Each row was made from one walk, in order. Every step used is in the known rows, and no mark comes twice. Write each row's walk.
Known rows:
foval-lile: [ 0.34 -1.02  0.07  1.52 -1.04  3.49  0.24 -0.57  3.10  0.04 -0.98  2.90
 -1.62  0.48 -2.37 -0.22 -1.64  1.47 -0.77]
gubozi-puzal-lile-putuvat-foval: [-1.57  1.78  2.12  1.21  0.03  0.97  0.52 -0.52  0.66  1.97  0.44 -0.93
  0.47  2.50  0.77 -0.12 -0.49  0.47 -1.54]
putuvat-foval: [-0.11 -0.35  1.56  1.47 -0.23  1.37  0.71 -1.70  0.08  1.98 -0.34  0.63
 -2.52  1.93 -0.78 -0.05 -1.11  3.30  0.38]
neli-gubozi: [ 0.65  0.53  1.24  1.95 -2.09  3.95 -0.26 -2.44  4.38  0.82 -1.97  1.53
 -4.14  0.48 -0.93  0.15 -2.03 -0.69  0.36]
foval-zasug: [ 1.06  0.88  0.11  1.79 -1.13  1.14 -0.41 -1.06  3.78  0.22 -2.43  1.37
 -3.26  0.80 -2.59  0.59 -2.61  2.25  0.00]
neli-gubozi-puzal-lepo-lile-putuvat-foval-zasug: [-0.14  4.80  0.83  1.65  0.10 -1.23 -0.47  0.37  3.23  1.18 -0.91 -1.68
 -2.12  1.59 -0.27  1.16 -1.10 -2.05 -1.17]
puzal-lile-putuvat-foval: [-0.87 -0.09 -0.22  0.91 -0.22  1.15  0.17 -0.48  1.35  2.52  0.07 -0.48
  1.69  1.85 -1.34 -0.62  0.11  2.11 -1.35]
lile-putuvat-puzal: [-0.11  0.48  0.38  1.91 -0.18  0.03 -0.16 -0.48  0.37 -0.20 -0.03  1.57
 -1.05  2.61  0.82 -0.47 -0.69  2.53 -0.29]
putuvat-puzal: [ 0.04 -0.16  1.95  1.81 -0.74  0.77  0.92 -0.82  0.53  0.16 -0.80  1.53
 -3.72  2.09  0.36 -0.09 -1.68  2.81  0.26]
puzal-lepo-lile-putuvat-foval: [ 0.75  0.35 -1.66  0.87  0.79 -1.05 -0.30  1.01 -0.01  2.89  1.42 -0.88
  1.23  2.62 -1.66 -0.28  0.36  1.94 -0.77]
neli-gubozi-puzal-lepo-lile-putuvat-foval: [-0.40  3.30  1.46  1.51 -0.04  0.17 -0.14  0.01  1.58  2.11  0.80 -1.34
 -1.36  2.26  0.87  0.43 -0.38 -2.34 -0.81]
lile-puzal-putuvat-foval-zasug: [ 0.79 -0.61  2.80  1.98  0.01 -2.25 -1.17 -0.11  1.50  1.99 -0.59  0.65
 -3.66  1.82 -0.36  0.96 -0.07  3.58 -0.49]
neli-gubozi-puzal-zasug: [ 0.58  3.84  4.64  1.84 -1.44  3.25 -0.08 -2.61  6.02  0.94 -3.18  0.67
 -6.00  0.62  0.54  0.95 -1.97 -2.45  0.35]
lepo-putuvat: [ 1.92  0.11  0.17  2.05 -0.39  1.70 -0.89  0.07  1.97  1.33 -0.58  1.37
 -1.13  1.66 -1.42 -0.75 -1.73  0.44  0.13]
lepo-lile-puzal: [ 1.32 -1.87 -0.70  0.78 -1.10  1.32 -0.27  0.90 -0.45  1.68 -1.54  1.28
 -0.36  1.96  0.49 -0.48 -0.86  1.54 -0.62]
gubozi-puzal-lepo: [ 1.03  1.25  3.28  1.97 -0.39  1.00 -0.11 -0.76  1.61  1.16  1.62  0.81
 -5.10  2.47  0.35  0.78 -2.61  0.46  0.98]
neli-gubozi-puzal-putuvat-lile: [ 1.32  0.82  3.61  2.20 -0.82  2.92  0.27 -1.89  4.97  0.97  0.57  0.77
 -4.30  0.99  1.53  1.06  0.21 -4.45 -1.25]
neli-gubozi-puzal: [-0.16  2.52  3.70  2.26 -1.89  3.80  0.12 -2.52  3.74  0.23 -1.57  1.11
 -5.12  1.17  1.34  0.63 -2.68 -2.35  0.33]
putuvat-lile-puzal-lepo: [ 2.68 -2.51  0.01  1.01 -0.44  0.76 -0.11  0.42 -1.33  1.99  2.85  1.95
 -3.15  1.97  2.12  0.58  0.27  2.00  0.26]
neli-gubozi-puzal-lepo: [ 0.69  2.36  3.83  2.33 -1.43  2.52 -0.35 -1.82  3.93  0.91  0.34  0.67
 -6.62  1.38  0.84  1.04 -2.65 -2.13  0.99]
neli-gubozi-puzal-lepo-lile: [ 0.88  2.14  2.05  1.62 -1.25  2.15  0.16 -0.25  3.80  1.47 -0.49 -0.45
 -4.16  1.36 -0.08  0.66 -2.22 -3.45 -0.09]

Which walk is each row?
[ 2.67  0.26  0.31  2.10 -0.11  0.48 -1.26  0.78  2.18  2.06  1.64  0.90
 -2.61  1.95 -1.80 -0.26 -1.74  0.85  0.91] | puzal-lepo-putuvat
[ 0.76  0.57  0.61  1.96  0.10 -1.29 -0.54  0.33  0.56  0.55  1.98  1.18
 -2.54  2.91  0.49  0.05 -0.65  2.64  0.34] | lile-putuvat-puzal-lepo
[ 0.18 -0.24  2.33  0.82  0.05  0.80  0.15  0.09  0.84  1.87 -1.83  2.16
 -2.61  0.75  0.08  0.31  0.38  3.66 -0.64] | putuvat-foval-lile-puzal-zasug
[ 0.57 -2.09  3.36  1.85  0.07 -0.89 -0.88 -0.47 -0.14  2.93  1.12  0.95
 -2.98  2.58  0.94  0.18  0.62  3.17 -0.03] | lile-puzal-putuvat-foval
[-0.62 -0.71  0.93  1.39 -0.11  2.22  1.01 -0.74  0.89  1.02 -0.65  1.97
 -1.52  0.90 -1.86 -0.13 -0.82  2.85 -0.80] | putuvat-foval-lile
[-1.20  1.47  5.21  2.50 -0.41  2.06  0.38 -1.52  4.95  0.88 -0.13  0.94
 -4.37  0.68 -0.14  0.88 -0.34 -2.34 -1.44] | neli-gubozi-puzal-putuvat-foval-lile
[-0.06  2.02 -0.58  1.72  0.19 -0.71 -0.70 -0.90  1.53  0.74 -1.19  0.34
 -0.52  1.72 -1.56  0.37 -0.86  3.31 -0.66] | lile-putuvat-foval-zasug
[ 0.16 -0.39 -1.20  1.09 -1.16  2.49 -0.60 -0.26  3.35  1.59 -0.33  0.46
  1.54  1.38 -1.81 -0.67 -0.61  0.79 -1.42] | puzal-lile-putuvat
[ 1.97 -0.81 -0.90  0.96 -0.50  0.87  0.05  0.84  2.16  2.20  0.21  0.12
 -1.58  1.74 -2.70 -0.03 -1.41  0.91 -0.13] | puzal-lepo-lile
[ 2.62 -0.97  0.75  0.47 -0.28  1.64  0.12 -0.40  0.77  1.97 -1.04  1.99
 -2.60  1.16  1.77  0.53  1.00  1.64 -0.40] | putuvat-lile-puzal-zasug
[-0.01 -1.39  2.28  1.87  0.39  0.78  0.16 -0.46  3.28  1.69  0.44  1.58
 -1.76  1.02 -2.76  0.13  0.36  1.85 -1.41] | puzal-putuvat-foval-lile
[-0.06  0.36 -1.85  0.81  0.50  0.30  0.14  0.25 -0.21  2.19 -0.69 -0.42
  2.67  2.35 -1.21 -0.70  0.36  1.51 -1.44] | lepo-lile-putuvat-foval
[-0.68  1.39 -0.85  1.06 -0.22 -0.11 -0.18 -0.06  2.96  1.64 -1.59 -0.70
  0.94  1.16 -2.56  0.16 -0.57  2.45 -1.75] | puzal-lile-putuvat-foval-zasug
[ 2.25 -1.16  0.13  1.97 -0.17  0.29 -1.61  2.56  0.60  1.23  1.82  2.92
 -1.81  1.35 -0.27 -0.30 -0.78  1.42 -0.31] | foval-lile-puzal-lepo-putuvat
[-0.33  0.48 -0.04  1.52  0.31  0.64 -0.34 -1.29 -0.05  1.66  0.46  0.61
  0.14  2.42 -0.30 -0.37 -0.19  2.88 -0.31] | lile-putuvat-foval
[ 0.04  1.54  0.76  1.38  0.25  0.38 -0.06  0.50  3.60 -0.53 -1.96  2.47
 -0.89  1.00 -0.87 -0.08  0.31  1.91 -1.45] | foval-lile-putuvat-puzal-zasug
[-0.52  0.04 -0.24  1.82 -0.18  0.89  0.19  0.56  1.22 -1.17 -0.18  2.77
 -0.02  1.53 -0.17 -0.50 -0.35  2.11 -1.53] | foval-lile-putuvat-puzal
